Each row was made from one path, in order. Every step used is in the known rows, and no mark comes twice. Write each row's path.
In the rows, zero is written as 128.
Known rows
vobug/taban/binat/bemak: [ 94 158 130 143 180  88 134 160 138 102 106 126 112 144 151 101 154  67
 153 139 116 169 111  71 142 108  79 108 100  93 172 123 152 165  76 153
 116 128 121 141 134 145 129 149 111 143 100]
vobug/bonug/binat: [111 122  93 109  84 130 129 127 103 132 132 105 125 121 141  81 141  96
 165 106 169 114 136 124 121 151 178  93  94 101 136 130 111 108 129 131
 131 115 119 149 117 135 181 134 136 120  86]
lamo/palur/binat/bonug: [134  95 153 102 108 113 162 101  93  51 105 118 101 168 152 101 151  62
 128 159  89 106 131 151 159 155 185 130 135 109 188 121 141  86 102 149
 177  97 103 133 141 137 123 157  93 107 136]
bonug/vobug/sevan: [133 149 156 109 149 136 179 139 154 123 109 143  68 147 135 118 145 146
 124 124 131 116 120 142 133 132 137  93 127 102 128 115 108 141 148 133
 163 152 130 141 113 144 119 162 174 126 123]
sevan/vobug/gofu/binat: [137 111 126 111 149  82 137 141 150 176  84 131  95 144 158 139 171  92
 132 108 120 122 101 121 109 114 125 150 100 104 200 129 118  98 143 131
  97 141 117 165 172 140 110 100 135 133 106]
lamo/zelib: [115 104 138 126 133 119 124 130 145 101 112 120 131 118 136 120 138 107
 110 109 128 120  99  96 134 136 170 120 150 141 143 119 131 114 134 102
 142 128 130 129 133 137 123 139 103 108 138]
vobug/gofu/binat/bemak: [112 113 115 156 165 121 132 134 150 168  77  92 122 128 174 119 175  71
 175 104 119 155  71  93 126 164 111 163  75  95 182 105 137 107 123 112
 112  97 143 169 159 142 110 120  94 111 102]
palur/binat/bonug: [124  94 124 124 120 124 150 109  83  91 122 130  89 155 157 100 135  68
 149 139  93 124 133 151 137 172 150 114 125 108 173 123 155  79 124 151
 157 125 100 139 139 150 138 120 103 127 126]
lamo/palur/binat/bemak: [137 119 155 106 143 122 159 122 106  85  97 110 122 141 134 124 155  61
 151 148 110 146 101 108 167 153 165 148 100  95 203 124 148 128 109 119
 165  69 129 125 152 116  97 162  96 101 109]
sevan/vobug/bonug/binat: [119 107 113  74  93 110 118 132 108 140 132 131 109 120 120  86 143  91
 137 103 177 101 125 123 100 104 186  93  85  93 168 155 106 102 135 153
 110 136 109 138 136 132 170 129 157 130  69]
bofug/vobug/gofu: [137 109  85 133 106  95 133 107 142 173 115 136  89 135 161 146 116 117
 140 113 133 142 111 115 152 141 141 119 110 132 179 125 117 104 152 147
  96 147 173 153 156 117 124 115 118 125 106]
sevan/vobug/gofu/binat/bemak: [115  95 130 122 173  95 132 136 158 174  78 117 118 136 151 128 176  59
 151 109 131 140  58 101  97 121 117 168  76  79 218 124 128  94 133 122
  93 125 131 157 179 149  99 107 117 131  82]
vobug/taban: [119 148 136 120 150 108 142 141 155 118 114 152 126 155 131 127 143 112
 137 123 123 130 138  98 139 112 105 104 142 111 140 112 126 160  84 134
 135 147 103 144 117 125 149 140 113 136 137]
sevan/vobug/bule: [138 138 124  90 152 129 144 149 126 127 134 143 119 145 113 151  97 101
 120 122 153 129 118 172  99  79 145 105 154 117 164 180 122 134 130 182
 115 135 124 115 151 136 126 102 166 133 108]
palur/binat/gofu: [149 122 119 125 137 105 119 141 120 132 111 126  80 144 135 126 112 106
 146 163 124 143 137 114 133 147 132 136 109 135 188 102 141 104 131 146
 111  94  99 123 142 147 101 117 114 115 110]
zelib/lamo/palur: [139 136 159 118 139 132 133 130 118  90 128 127 116 131 141 145 129 119
 123 141 112 102 136 109 166 124 153 139 141 147 121 115 114 140 106 117
 176  86 127 111 150 117 137 148 120 128 149]
zelib/lamo/palur/binat/bonug/vobug/bule: [148 134 143  89 155 149 223 106  65  44 112 142  27 185 159 109 122  48
 163 145  97  93 140 188 179 166 199 106 170 103 192 142 120  95 116 169
 209  90 107 128 151 162 158 137 142 131 129]
binat/taban: [109 119 115 151 148 121 144 162 139 115 102 126 119 118 106 110 146 127
 123 140 106 117 116  99 132 112 145 128 131 112 142 103 132 108 115 155
 128 120 100 130 115 129 136 124 105 123 123]
bofug/vobug: [128 111 104 110 108 111 140 115 112 134 137 154  92 118 132 141 106 127
 126 111 138 128 120 127 146 140 142 117 134 125 148 118 129 118 143 140
 111 149 157 122 127 118 136 125 143 130 103]
zelib/lamo/palur/binat/bofug/vobug/taban: [131 128 135  84 145  52 164 152  88  22 114 152  53 137 154 136 134  49
 163 145 118 117 116 104 212 152 168  96 140  93 186  72 152 129 109 121
 178 103 116 118 144  94 158 160 118 116 108]
vobug/bule: [132 144 111 131 144 159 144 141 122 117 142 127 134 150 139 143  99 114
 144 121 143 143 127 167 124 125 137 107 157 126 132 162 126 142 121 163
 133 103 135 128 131 129 138 111 136 123 131]
bofug/binat: [143 125 127 140 137 122 115 120 117 140 126 100 124 121 125 138 145 108
 157 144 135 133 133 128 147 122 143 102 127 150 139 115 134 108 148 105
 131 128 141 135 150  98 117 135 131 128 111]
bule/vobug: [122 121 122 104 131 108 118 127 109 127 103 139 123 110 119 135 130 124
 127 128 124  84 126 115 111 128 132 119 126 102 146 156 118  95 149 125
 136 163 111 115 118 109 118 139 131 131 108]
bule/vobug/taban/binat/palur: [ 77 160 132 115 172  45 133 166 140  88  80 157  50 147 160 121 156  98
 125 154 110 106 144  72 155  73 100  97 123  84 183 148 122 122  95 138
 119 150  89 138 113 108 143 148 137 126  75]
binat/palur: [ 96 130 142 137 134 119 124 129 149 118 120 131  91 144 140 129 139 140
 125 130 135 140 127 117 140 101 124 137 125 124 139 133 123 128 118 112
 127 102 123 129 127 120 133 133 133 101 103]
bofug/vobug/taban/binat: [113 149 101 101 146  59 155 152 125 103 121 170  53 143 153 131 122  91
 134 135 117 147 145  95 174 114 113  81 136 109 173 114 140 150 101 166
 109 160 138 136 127 125 150 136 146 156  98]
gofu/binat: [123 130 130 114 145 121 148 144 121 126 112 126 120 126 152 128 150 114
 135 110 118 125 110 122 128 155 125 149 128 100 139  99 138 115 124  97
 135 119 108 147 128 143 137 117 135 133 120]
zelib/lamo/palur/binat: [154 135 154 105 143 118 157 137  93  85 121 134  72 130 152 149 132  84
 153 154  94 113 151 112 187 158 162 133 137 120 170 110 137 123 125 115
 188  80 109 127 162 112 130 133 114 134 146]
bofug/vobug/taban/binat/bemak: [ 97 137 107 115 165  67 146 151 126 108 121 153  71 139 150 116 124  62
 146 129 128 169 101  74 165 129  98  95 111  87 192 111 153 146  92 168
 103 143 152 134 129 130 140 146 129 155  78]
gofu/binat/palur: [ 92 130 143 129 155 121 144 149 146 115 106 136  87 145 159 125 166 124
 129 117 123 130 113 113 141 135 121 154 136  95 151 106 134 120 110  85
 137  90 106 147 126 130 136 119 138  99 100]
sevan/vobug: [134 114 149  90 137 105 130 140 131 139 131 152 114 132 110 139 135 121
 110 128 132 116 117 133 108  81 135 129 120 120 159 151 123 120 136 142
 101 151 121 116 152 137 117 115 154 142 109]
bonug/binat/taban: [ 86 117 102 150 122 113 150 160 111 114  88 113 107 111 122  87 161  94
 144 135 140 124 130 100 133 125 153 127 104 111 151 107 110  80 117 128
 140 115 101 134  94 117 147 111 116 107 106]
taban/binat/bofug/vobug/gofu: [114 121  79 148 111  39 115 151 124 110 113  96  63 128 175 103 127  76
 142 134 151 142  91 138 157 134 140 108  71 126 180 123 152  91 164 156
  78 125 182 145 161 120  97 140 145 118  74]
lamo/palur: [135 116 155 113 115 127 136 122 138  81 109 124 149 145 123 126 147 123
 107 142 128 113 126 125 160 112 159 147 134 129 136 128 112 139  99 119
 153  97 131 122 134 117 116 162 123 109 134]
bule/vobug/taban/binat/bemak: [ 86 142 120 116 188  63 127 157 115 100  83 134 102 121 149 111 152  59
 151 143 118 130 110  62 132 112  83  99 101  66 181 153 140 123  99 152
 130 156 105 135 121 130 126 157 111 148  80]
bule/vobug/taban/binat: [103 155 121 103 165  49 133 157 119  93  91 153  83 128 151 120 140  94
 132 152 108  97 148  83 140 101 101  84 120  88 171 147 135 117 109 150
 135 177  93 144 120 121 138 153 131 161 100]
zelib/lamo/palur/binat/bofug: [131 133 156 112 138  91 142 148  84  36 119 105  88 117 146 120 146  63
 151 157 121 101 114 129 177 156 173 133 117 116 151  99 160 105 134 103
 188  61 109 108 154 101 119 155 120 106 116]

Write each row's path
[ 91 119 101 117  78 111 111 136  99  84 129  76 136 107 135  53 148  72
 171 110 197 109 102 139 111 153 184  99  77  94 125 119 130  94 145 120
 131 102 116 133 116 121 174 153 141  92  64]
vobug/bonug/binat/bofug
[ 93 121 117  99 141  61 144 159 121  70 107 141 100 133 148 114 156  65
 141 103 140 118  80 116 160 155 130 114 131  69 164  61 152 128 103 103
 126 143 113 133 107 124 162 145 136 112  87]
gofu/binat/bofug/vobug/taban
[102 140 153 104 193  63 132 171 143 105 100 149  92 146 133 114 156  53
 124 137 123 150  96  83 123  60  88 107 103  85 198 143 149 147  86 174
  98 151 114 126 149 145 115 141 132 164  83]
sevan/vobug/taban/binat/bemak
[134 137 129 123 144 109 177 116 151 164  60 126  59 155 159 107 186 109
 162 109 123 111 112 135 154 158 136 151  98  91 181 106 101  99 144 106
 118 137 131 180 140 154 130 124 150 133 108]
bonug/vobug/gofu/binat
[ 89 186 144 113 172  69 181 155 156  85  78 172   4 187 145  90 176 114
 130 147 121 133 152 106 182  81 104  96 119  91 184 128 119 153  97 133
 125 138 105 150 111 137 155 160 168 137  83]
bonug/vobug/taban/binat/palur
[116 101 142 117 124 133 170  84 118  93 105 136  75 166 130  81 151 104
 127 124 121  94 120 175 127 146 153 130 125 107 150 127 111  88 126 149
 138 152 123 133 116 171 151 145 146 137 113]
binat/bonug/vobug
[116 118 112 135 111 112 105 129 129 131 103  99 111 135 146  93 123  95
 143 144 182 143 134 110 121 116 133 152  95 146 145 118 101  95 124 112
 100  93 119 106 115 140 113 113 127  96 102]
bonug/binat/gofu
[109 126 136 151 153 120 112 128 137 134 115 111  88 139 134 136 160 117
 148 145 140 140 132 117 159  99 135 108 123 144 153 123 123 113 142  94
 130  98 138 136 151  82 120 136 135  96  78]
bofug/binat/palur
[143 110 123  79 115 113 120 135 130 143 144 149 122 129 100 113 132 125
 118 114 141  95 113 127  97  95 174  94 112  97 163 147 123 124 133 176
 105 144 110 138 153 148 156 138 153 146  89]
sevan/vobug/bonug
[132  98 139 135 136 133 151  79 104 112 105 100  68 161 123  87 167  82
 150 143 132  95 132 176 148 136 168 103 131 126 159 116 110  66 150 125
 138 154 135 140 132 135 138 156 146 136  88]
bofug/binat/bonug/vobug
[120 122 141 107 147 117 131 148 126 121 106 132 109 105 153 140 130 137
 112 135 124  93 116 102 101 130 124  91 131  98 130 148 114 110 148 136
 169 163 108 125 126 113 105 160 141 122 119]
bule/vobug/sevan
[ 87 150 139 140 142  86 133 156 140 105 114 126  58 146 161 110 142 122
 123 150 124 153 140 114 150  95 110 123 117 127 154 141 136 129 119 130
 114  98 127 132 140 124 123 130 153 117  87]
taban/binat/palur
[101 142 136 134 155 104 176 118 168 153  52 134  22 172 173 113 203 120
 153 115 120 125 107 130 158 134 133 161  91  91 198 107 101  99 146  95
 120 117 126 174 134 143 135 123 158 104  83]
bonug/vobug/gofu/binat/palur
[ 74 112 100  99  99 106 112 117 102 121  98 122  79 121 147  88 155 108
 157 115 171  81 133  97 122 126 183  96  86  71 169 163  97  76 141 112
 135 123 102 140 111 105 180 140 142  92  42]
bule/vobug/bonug/binat/palur
[ 97 130 133 128 144  81 137 142 126  72 112 135  90 170 171  80 143  62
 132 147  96 125 143 119 141 106 100  94 134 111 157 124 142 119  68 185
 129 148  98 143 124 162 161 148 112 154 120]
vobug/taban/binat/bonug
[147 123 143  94 118 112 162 126 111  80 100 129 103 144 136 131 145  91
 131 153 106 121 139 124 179 142 184 126 127 116 178 118 139 124 119 125
 172  86 118 135 143 107 110 156 110 113 130]
lamo/palur/binat
[112 166 125 126 161  73 143 158 142  98 110 142  88 152 150 110 144  90
 138 146 109 141 150  94 153 102  90  94 122 111 150 125 145 158  89 154
 125 144 108 154 125 138 138 140 131 156 125]
vobug/taban/binat
[110 118  95 168 156 100 155 172 157 148  62 112 105 125 146 113 186 108
 147 128  91 114 105  83 134 139 135 145 110  97 190  82 126  80 125 139
 122 109 101 180 141 136 131 108  90 119 113]
vobug/gofu/binat/taban
[126 138 124 144 144  87 100 158 141 119 116 113  87 138 150 103 112 114
 119 167 134 144 139 109 135  99 105 143 101 154 155 114 135 118 122 157
  83  97 121 109 144 165  95 132 142 135 104]
taban/binat/gofu
[114 100  93  98  98  96  81 122 107 140  99 110 109 116 133  84 122  95
 151 131 181  75 138  87 101 131 176 113  78  96 168 141  91  66 143 138
 113 122  92 122 118 143 148 144 132 103  53]
bule/vobug/bonug/binat/gofu
[109 114 117 154 131  87 116 149 139 116  84  79 126 126 171 104 175  82
 160 115 140 123  74 133 125 159 130 151  88 104 156  93 148  89 143  97
 113 101 132 158 147 131 107 134 117  97  99]
vobug/gofu/binat/bofug
[144 124 157 114 171 125 155 131  84  84 119 118  99 122 153 137 140  55
 168 147 102 139 106  91 175 164 155 142 115  98 179 114 154 123 113 108
 186  62 127 121 165 116 116 143  92 122 123]
zelib/lamo/palur/binat/bemak
[106 140 124 149 163 102 123 149 112 115 119 104 113 120 147 100 133  73
 142 140 126 162  99 107 130 127 108 133  91 112 154 136 155 129 120 141
 114 104 143 125 147 141 103 139 124 145  92]
taban/binat/bemak
[ 97 121 133 132 143  99 126 161 116  76 110  94 132 112 140  99 165  83
 145 112 143 119  80 147 125 153 133 152 109  97 129  86 155 103 129  80
 134 103 107 123 123 134 122 134 135 100 101]
gofu/binat/bofug
[115 132 126 135 146  82 149 133 144 115  58  95  68 145 150  87 200  77
 166 116 148 109  72 157 142 160 143 155  82  87 172  95 122  87 164  98
 119 129 128 166 130 146 120 145 152 104  82]
bonug/vobug/gofu/binat/bofug
[113 123 133 125 130 101 168 120 109  83  98 128  42 164 153  64 150  88
 127 145 110 103 132 168 146 136 140 113 116 110 159 136 126  89 124 168
 123 150 124 131 123 181 136 153 161 156  98]
taban/binat/bonug/vobug
[102 133 105 123 115  60 122 153  98  71 131 113  78 108 149  95 113  88
 122 139 155 136  95 146 154 134 146 107  96 117 152 116 162 106 154 143
  99 125 162 101 129 122 114 145 165 121  73]
taban/binat/bofug/vobug
[133 113 101 134 131  93 115 114 131 167  81 121 111 115 151 144 141 114
 137 133 121  91 119 102 118 120 130 119  94 116 183 170 102  81 158 140
 116 156 127 150 141 106 110 132 112 126 107]
bule/vobug/gofu
[ 97 120 149 101 162 108 192 113 133  77  75 155  62 189 153  77 188  73
 153 111 103  90 114 138 146 158 125 124 146  62 168  82 122 102  79 125
 150 168  74 163 104 189 181 148 132 146 118]
gofu/binat/bonug/vobug/taban
[137 101 156 109 130 122 162 113  76  55 123 125  76 155 171 119 137  53
 148 155  75  97 139 130 175 167 178 129 139 119 173 106 142  88 105 142
 200  85 105 126 161 133 142 142  96 134 136]
zelib/lamo/palur/binat/bonug
[ 88 113 127  81  99 105 124 138 128 126 117 136  78 141 132  85 160  98
 137 109 178 108 122 117 110  76 184 102  86  93 188 157 104 101 127 132
 107 113 106 131 137 121 167 123 163 106  48]
sevan/vobug/bonug/binat/palur
[120 113 114 165 162 113 133 152 122 123 103 100 115 105  96 128 165 112
 146 161 108 118 127 102 150 110 157  98 131 131 155  90 130  86 135 135
 135 113 115 145 137  94 128 134 108 130  97]
bofug/binat/taban
[120 111 105 118 147  84 129 129 128 164  68 118 100 121 171 140 169  97
 151 114 114  92 110  95 123 154 130 142  98  82 185 130 112  65 152 109
 130 151 111 175 144 126 118 119 119 127  96]
bule/vobug/gofu/binat
[122 100  88 143 103  74 104 121 130 121 110 103  98 126 149 120 129  96
 148 114 151 132  79 131 144 141 150 122  89 124 166 115 130  96 164 133
  93 130 179 134 147 109 115 135 126  97  86]
binat/bofug/vobug/gofu
[110 107 129 113 145  63 113 153 144 122  85 105 110 132 153 110 179  70
 137 115 148 113  57 139 104 109 138 152  80  98 187 112 135  74 153 120
  98 126 115 150 165 137  97 116 142 105  82]
sevan/vobug/gofu/binat/bofug
[104 104 108 103 126  81 133 146 102  84 122 122  99 112 145 115 136  81
 145 104 151 120  73 142 146 167 152 141 115  87 150  83 159  95 146  92
 122 125 138 111 117 124 133 129 156 104  78]
gofu/binat/bofug/vobug
